Each row was made from one path, in order. Every step used is in the known rows, and no mark comes twice. Write each row's path.
Known rows:
Q/X/R: [7 16 -10 -16 -11 -6 -20 -41 37 2 17 -3 -51 54 8 12 -17 3 -15 0 2 12 5 -20 5 28 3 -32 18 -52 -49 -27 10 -30 -21 -11]
U/G/E/R/Q: [-22 -10 12 -13 -9 51 -9 -25 22 0 -7 2 -30 59 -1 -4 -4 29 -14 18 5 -9 -9 -14 8 -4 6 -57 44 -29 7 -10 -14 -13 3 8]
N/X/Q/R: [-23 -1 -6 -15 0 2 -7 4 34 2 40 -28 -54 60 -7 25 -34 -2 -29 -12 19 21 -14 -25 25 15 2 -50 10 -28 -50 -13 -15 -31 -2 -36]
Y/U/R/A: [9 37 -9 3 0 28 -1 -19 36 -6 -5 -7 -26 68 -1 7 -36 13 -26 16 -43 4 3 -15 -7 -21 11 -22 15 -17 -23 -10 -13 -29 -36 0]
U/G/R/Q/X: [-7 -27 -4 -23 11 27 -11 -16 23 -6 15 1 -45 63 1 26 -9 17 -17 7 40 8 -3 -26 17 5 24 -26 44 -35 -48 -14 -3 -32 1 6]
X/Q/R/U/G: [-18 -17 -7 -4 7 37 -19 3 30 6 20 -17 -47 40 -12 20 -23 18 -14 -2 11 34 -19 -26 40 7 20 -43 29 8 -20 7 -14 -14 12 -27]
G/E/U/R/N: [-12 29 -7 -14 -13 13 4 -27 26 -23 -15 -12 -28 50 -17 7 -15 28 -7 23 -34 5 14 -11 -7 -6 13 -35 47 -12 15 -35 -3 4 -29 -17]
N/X: [9 21 10 -30 -10 -16 -17 -16 23 -9 14 -18 -61 66 2 22 -25 -8 -28 -2 14 2 1 16 -4 9 -2 -45 26 -45 -45 -26 4 -36 -28 -13]
U/G/E/A/R/Y: [-1 -2 14 3 4 47 -9 -43 12 2 -22 -9 -48 44 21 -1 -9 25 -12 1 -27 -5 -15 29 -4 7 -25 -42 46 -3 14 -17 -3 4 -24 -15]
Q/X/N: [1 21 -3 -28 -9 -7 -37 -19 32 -8 5 -19 -53 61 -2 12 -14 3 -16 4 13 -1 20 3 -5 15 -16 -22 27 -45 -54 -27 19 -26 -19 -33]
R/Y/U/G/E/A: [1 18 0 -7 -4 42 -34 -31 -6 -22 -27 2 -26 58 -8 -10 -14 28 -6 3 -37 9 -8 28 -7 -21 -15 -41 50 -3 -2 -15 -11 4 -28 -7]
X/Q/R: [-33 0 -5 -2 -7 26 -14 -15 42 12 29 -25 -53 41 -16 9 -29 -6 -22 1 3 20 -1 -25 33 9 -7 -51 7 -31 -33 -2 -7 -25 3 -31]
Q/R/B: [-17 -11 9 -4 -9 8 1 -8 23 0 12 4 -37 25 8 25 -19 -9 -41 -3 -4 6 -4 3 19 5 5 -49 16 -31 -18 -10 -4 -43 1 -26]
B/R: [-13 7 10 -10 -9 5 -9 -32 30 8 17 -2 -45 52 -6 5 -17 -8 -18 21 -15 3 0 5 9 17 -7 -36 24 -44 -23 -8 12 -38 -19 -18]
A/E/U/R/Q/X/N: [-19 16 -15 -13 3 9 -1 -12 39 -21 -13 -12 -26 70 -7 15 -15 33 12 17 13 20 -6 -25 -1 5 12 -13 26 -16 -33 -19 -18 -25 -14 -24]
E/G/R/Y: [-3 -14 16 -7 12 32 -8 -25 21 5 7 -1 -56 30 3 9 4 17 -20 32 16 11 -10 -4 -15 13 -6 -23 35 -26 4 2 14 -16 -30 -18]
G/U/R/B: [0 -2 12 15 -11 13 -2 -14 27 -5 -1 10 -29 36 21 26 -13 10 -32 2 -18 -2 -8 9 5 4 15 -25 34 -16 -20 -13 14 -26 -20 -23]
A/E/R/Q/X/N: [-24 11 -8 -17 0 18 -9 -24 39 -4 -8 -9 -33 65 -4 1 -8 22 -2 19 13 4 2 -21 -16 14 -6 -31 22 -36 -33 -23 -12 -28 2 -26]
Y/U/G/E/A: [10 29 -15 -7 -16 38 -34 -36 10 -18 -5 0 -9 61 -14 -20 -20 16 -5 0 -37 11 3 23 5 -20 -10 -60 55 -16 -13 -18 -10 5 -16 5]
U/G/R/N/X: [21 2 -2 -39 4 1 2 -8 20 -10 15 -13 -40 58 -3 31 -18 21 -23 -5 12 13 18 -14 8 12 30 -28 57 -9 -23 -36 13 -13 -9 -22]
N/X/Q/R/A/E/G: [-1 -17 -18 -6 21 38 3 -5 42 -1 27 -40 -36 56 -20 11 -33 26 -30 -3 9 29 -26 -29 -1 6 -21 -66 15 -11 -31 -11 -30 -24 -2 -20]
U/G/R/A: [17 -4 3 -7 10 47 3 -31 37 2 3 -9 -30 53 2 13 -23 14 -27 16 -8 5 8 -13 -3 -6 6 -33 41 -17 -22 -12 8 -26 -17 6]
Q/R/E/G: [-7 -19 -1 -6 -4 25 -5 -18 25 -10 24 -29 -45 32 -17 12 -6 18 -12 16 1 15 -7 -11 7 -3 -11 -67 31 -34 8 -5 -18 -14 -7 -15]
Y/U: [-7 37 -7 -15 -22 6 -26 -21 25 -9 4 -5 -40 51 -10 -4 -28 -8 -15 11 -26 15 13 9 2 -8 3 -36 24 -40 -27 -13 -4 -23 -24 -10]
G/R/Y/U: [-26 14 3 -1 2 19 -5 -18 16 -17 -4 8 -35 45 0 13 -18 4 -13 25 -26 19 -1 -4 -19 0 11 -4 27 -20 -12 -12 -2 -20 -33 -28]
X/N: [-4 33 6 -19 -15 7 -34 -20 39 2 -1 -23 -46 50 -6 4 -18 -2 -14 8 -3 -6 26 10 1 8 -11 -28 23 -34 -26 -17 25 -22 -13 -39]
A/U: [-13 22 -9 -5 -22 18 -21 -28 34 -4 -1 -30 -53 44 4 11 -34 -18 -15 8 -14 17 6 20 -6 13 0 -31 32 -35 -20 -18 -4 -24 -32 -7]
Y/R/N/X: [3 33 -9 -38 -7 -23 -3 -4 21 -7 10 -18 -47 66 -10 18 -28 7 -33 -2 -28 12 16 -7 0 1 18 -28 36 -34 -26 -41 11 -18 -22 -32]
E/A/U: [3 37 -20 2 -15 29 -25 -43 33 11 0 -29 -47 50 -1 -4 -39 -15 -13 9 -19 14 2 32 -6 3 -11 -43 40 -24 -26 -6 -6 -19 -32 -1]
B/R/Y/U: [-29 13 6 -4 -2 10 -11 -14 6 -5 -6 11 -38 56 -8 8 -19 10 -14 26 -38 14 -14 5 -6 8 -3 -5 21 -22 -9 -1 -5 -29 -33 -37]
R/U/G/E/A: [11 10 -4 -4 2 37 -33 -37 13 -15 -16 -4 -32 56 -10 0 -8 20 -12 6 -16 6 -12 30 -6 -18 -1 -62 62 3 -8 -19 2 3 -10 2]
U/R/N: [13 27 5 -21 -8 5 -5 -24 34 2 -7 -17 -56 46 -8 18 -16 12 -23 5 -14 -3 31 -15 12 1 15 -29 23 -20 -10 -27 15 -20 -21 -19]
N/X/Q/R/Y: [-32 -11 9 -14 11 9 -8 8 17 0 18 -25 -71 58 -1 34 -27 11 -29 -9 19 19 -27 -20 10 15 -4 -31 5 -14 -39 -7 -16 -30 -15 -51]
R/B: [0 0 15 -11 -18 7 -18 -20 22 5 -8 0 -44 26 12 7 -13 -2 -41 -3 -2 -9 9 29 6 -4 -3 -40 22 -41 -26 -13 13 -42 -11 -14]
B/R/Q/X: [-28 -13 -2 -18 3 5 -15 -18 20 5 15 3 -53 73 -11 21 -20 8 -24 19 15 -4 -14 -14 10 12 3 -25 27 -51 -52 -8 -5 -48 -5 -12]
G/U/R/N: [5 25 -4 -6 -10 12 -7 -17 33 -8 -3 -12 -50 52 -13 27 -26 15 -19 15 -28 3 20 -15 3 7 21 -21 42 -7 -14 -29 20 -2 -24 -33]

Write each row's path:
[-28 -11 12 -4 -2 31 -16 -16 -8 -29 -15 13 -17 58 -5 5 -5 32 -4 14 -42 14 -21 8 -1 6 -3 -15 44 -8 10 -16 -9 -8 -25 -27]
B/R/Y/U/G/E
[-28 0 -32 5 7 36 5 7 41 0 23 -51 -41 69 -4 34 -64 4 -37 -6 -10 27 -26 -25 -3 9 4 -31 19 -2 -45 -11 -37 -30 -16 -30]
N/X/Q/R/A/U
[-28 -3 -13 -10 11 2 -9 16 30 -2 32 -22 -54 61 -11 36 -32 7 -28 -4 15 28 -31 -22 12 8 19 -42 20 -2 -44 -8 -21 -26 0 -44]
N/X/Q/R/U
[-2 -1 -3 6 11 34 -19 -37 12 -6 -2 7 -14 63 -12 -1 -5 26 -9 18 -29 8 -29 22 1 -4 -1 -52 65 6 -3 -11 0 -6 -8 -10]
B/R/U/G/E/A
[-15 2 -4 0 -19 49 -2 -33 28 -14 -5 -16 -18 47 15 -6 -10 14 1 14 -21 17 -10 7 -10 20 1 -45 54 -19 18 -20 -21 2 -26 5]
A/U/G/E/R
[-2 -3 -17 2 1 53 3 -9 35 -8 5 -32 -35 51 2 30 -51 4 -20 6 -20 29 -11 -14 10 6 12 -35 38 1 -11 -6 -26 -25 -18 -1]
Q/R/A/U/G
[0 18 6 7 -10 14 -7 -23 36 -10 8 -7 -46 57 3 23 -17 1 -11 17 -16 7 -3 -5 2 9 10 -28 33 -23 -25 -16 12 -13 -33 -15]
G/U/R
[-22 0 -12 5 6 48 -6 -14 47 17 17 -33 -48 49 -19 9 -46 6 -37 7 -12 9 -2 -33 15 -7 -10 -46 5 -18 -37 0 -14 -31 -2 -22]
X/Q/R/A
[-15 -1 -4 -28 -6 7 -30 -16 22 -2 3 -10 -69 66 -9 21 -24 4 -27 7 28 -6 1 -6 5 -3 4 -36 25 -54 -58 -17 -4 -41 -9 0]
R/Q/X
[0 17 14 -17 1 -9 -8 -20 19 0 1 -6 -62 62 17 33 -19 14 -25 -4 3 6 -13 -7 -10 25 8 -20 15 -24 -27 -21 9 -31 -31 -34]
N/X/R/Y
[5 8 1 -15 0 15 -14 -10 24 -4 -1 0 -38 51 1 9 -9 11 -12 9 -21 29 -10 0 18 -3 26 -30 44 -16 -6 -12 7 -14 -16 -9]
Y/R/U/G
[3 -23 11 -5 -3 33 0 -34 26 -17 4 -20 -29 41 2 11 0 19 -3 5 -1 10 11 -2 3 -9 7 -42 46 -26 -7 -21 2 -13 -12 -5]
U/G/R/E
[8 8 -3 -8 -15 23 -29 -21 26 1 21 -12 -52 39 -13 2 -16 7 -17 29 2 12 -4 10 -3 12 -11 -46 54 -34 -16 -2 14 -1 -23 -13]
E/G/U
[-25 3 0 -4 -12 10 8 -32 21 -7 2 -14 -25 50 -16 -5 -16 19 3 39 -29 14 -13 5 -4 -3 -7 -34 46 -30 0 -3 -16 -24 -27 -20]
B/R/E/U
[-11 -23 -2 12 -8 27 -10 -25 17 -5 20 -17 -27 46 -21 3 -6 30 -6 37 -23 10 -20 4 -9 9 -13 -42 60 -26 2 -2 1 -2 -18 -31]
B/R/E/G/U
[25 7 -25 -14 3 31 5 -45 35 -13 -11 -10 -17 56 -1 -2 -32 41 4 12 -16 40 -10 -27 -6 15 2 -33 41 -13 -29 -23 -21 -20 -23 15]
Q/X/R/A/E/U/G
[-4 -12 -35 -1 10 49 -11 -26 26 2 11 -12 -31 66 5 16 -30 14 -10 4 21 22 -16 -8 9 6 22 -23 61 -10 -47 -4 -20 -22 -8 12]
E/A/U/G/R/Q/X
[2 6 -2 -15 -7 26 6 -29 31 -3 14 1 -24 39 1 0 -14 12 2 27 5 31 -1 -10 15 10 17 -29 58 -19 -9 2 -1 -15 -23 3]
E/U/G/R
[2 11 -6 -10 -8 25 -9 -19 26 -13 16 7 -16 47 -1 2 -16 7 -5 11 -14 29 9 -10 15 2 21 -26 45 -21 -17 -9 -2 -14 -14 -6]
Y/U/G/R
[-20 9 3 8 -4 27 -8 -10 35 -1 3 -3 -48 66 -5 33 -25 7 -17 18 0 -2 -8 -19 10 -4 25 -26 30 -19 -30 -6 3 -21 -15 -14]
G/U/R/Q
[0 11 -1 1 9 34 5 -36 45 3 4 -10 -37 53 -4 13 -31 -4 -35 27 -19 -3 10 -10 -24 -8 0 -31 29 -29 -30 -17 8 -32 -24 -3]
G/R/A
[-25 -22 0 -7 -3 3 -2 14 24 7 29 -13 -38 41 8 27 -28 8 -50 -26 17 12 -21 -9 27 9 5 -46 11 -22 -46 -8 -15 -43 11 -43]
N/X/Q/R/B
[-31 -10 5 -5 -1 33 -12 -3 -3 -42 -9 5 -25 51 -7 23 -14 22 -4 2 -32 27 -18 -8 6 -1 5 -34 37 -1 10 -22 -25 -2 -16 -26]
Q/R/Y/U/G/E
[7 14 0 20 7 39 11 -37 44 -22 -17 -16 -29 62 -4 21 -31 11 -13 19 -44 13 -3 -7 -28 -7 -3 -33 26 -6 -25 -34 -1 -16 -34 -6]
G/U/R/A/E
[-26 -15 -12 1 -3 52 -4 -12 33 -1 6 -17 -31 51 6 26 -28 5 -8 8 12 21 -4 -12 15 8 36 -19 49 -10 -13 -1 -10 -22 -5 -1]
A/U/G/R/Q
[-28 17 -14 -23 -1 1 -28 -1 32 0 5 -12 -36 74 -10 13 -18 12 -19 8 1 2 7 -23 8 1 10 -10 26 -47 -49 -19 9 -29 -3 -36]
Y/R/Q/X/N
[-16 25 6 -15 -12 12 -26 -13 7 -13 -18 -2 -55 48 -4 6 -23 4 -17 15 -24 12 0 13 -11 -6 -3 -17 20 -26 -16 -9 -4 -22 -36 -24]
R/Y/U
[-16 -15 -11 12 -1 59 -1 -29 24 -16 -11 -23 -8 64 -2 11 -30 19 -15 16 -47 9 -18 9 -14 9 -5 -29 55 -5 2 -22 -13 -14 -26 -3]
B/R/A/U/G/E
[2 15 2 3 -16 8 -3 -7 21 -6 -5 14 -16 39 19 9 -13 13 -30 -5 -28 7 0 6 13 -9 20 -24 14 -24 -13 -7 -6 -37 -19 -13]
Y/U/R/B
[9 13 2 -23 -16 23 -6 -36 26 -20 -14 -13 -32 37 -8 -10 -18 14 14 11 -4 38 2 13 11 6 -5 -49 46 -22 -6 -14 -11 -15 -25 11]
A/E/U/G
[-32 -1 7 -8 -3 18 -9 -18 28 16 11 0 -47 62 -15 13 -23 2 -24 23 0 -8 -8 -8 16 2 6 -32 21 -40 -25 2 1 -45 -1 -18]
B/R/Q
[-11 25 -27 16 -13 30 -7 -41 28 -3 -7 -38 -20 55 -4 -8 -28 -1 -3 6 -58 23 -4 22 -12 -18 -4 -40 43 -29 -8 -20 -18 -9 -32 -9]
Y/R/E/A/U
[-4 25 -6 -18 -14 8 1 -24 39 17 -1 -24 -66 32 1 10 -30 3 -27 10 -28 -4 31 1 5 16 5 -29 30 -25 1 -27 11 -12 -13 -34]
A/R/N
[-14 8 -11 -19 0 6 -2 -11 28 -4 3 0 -50 71 0 20 -19 23 -8 22 23 10 -17 -26 13 -1 23 -22 31 -34 -39 -1 -23 -35 -25 6]
E/U/R/Q/X
[-23 -2 6 -4 -8 36 -9 -14 6 -22 -21 -2 -32 42 19 7 -13 26 -5 3 -43 10 -12 14 -5 8 -3 -18 40 -5 23 -22 -17 6 -28 -27]
A/R/Y/U/G/E
[7 8 -14 2 9 51 8 -30 35 -27 -8 -3 1 53 -8 0 -29 17 -5 13 -44 34 6 -11 -15 -14 9 -31 37 -4 -16 -27 -16 -16 -15 6]
Y/U/G/R/A/E
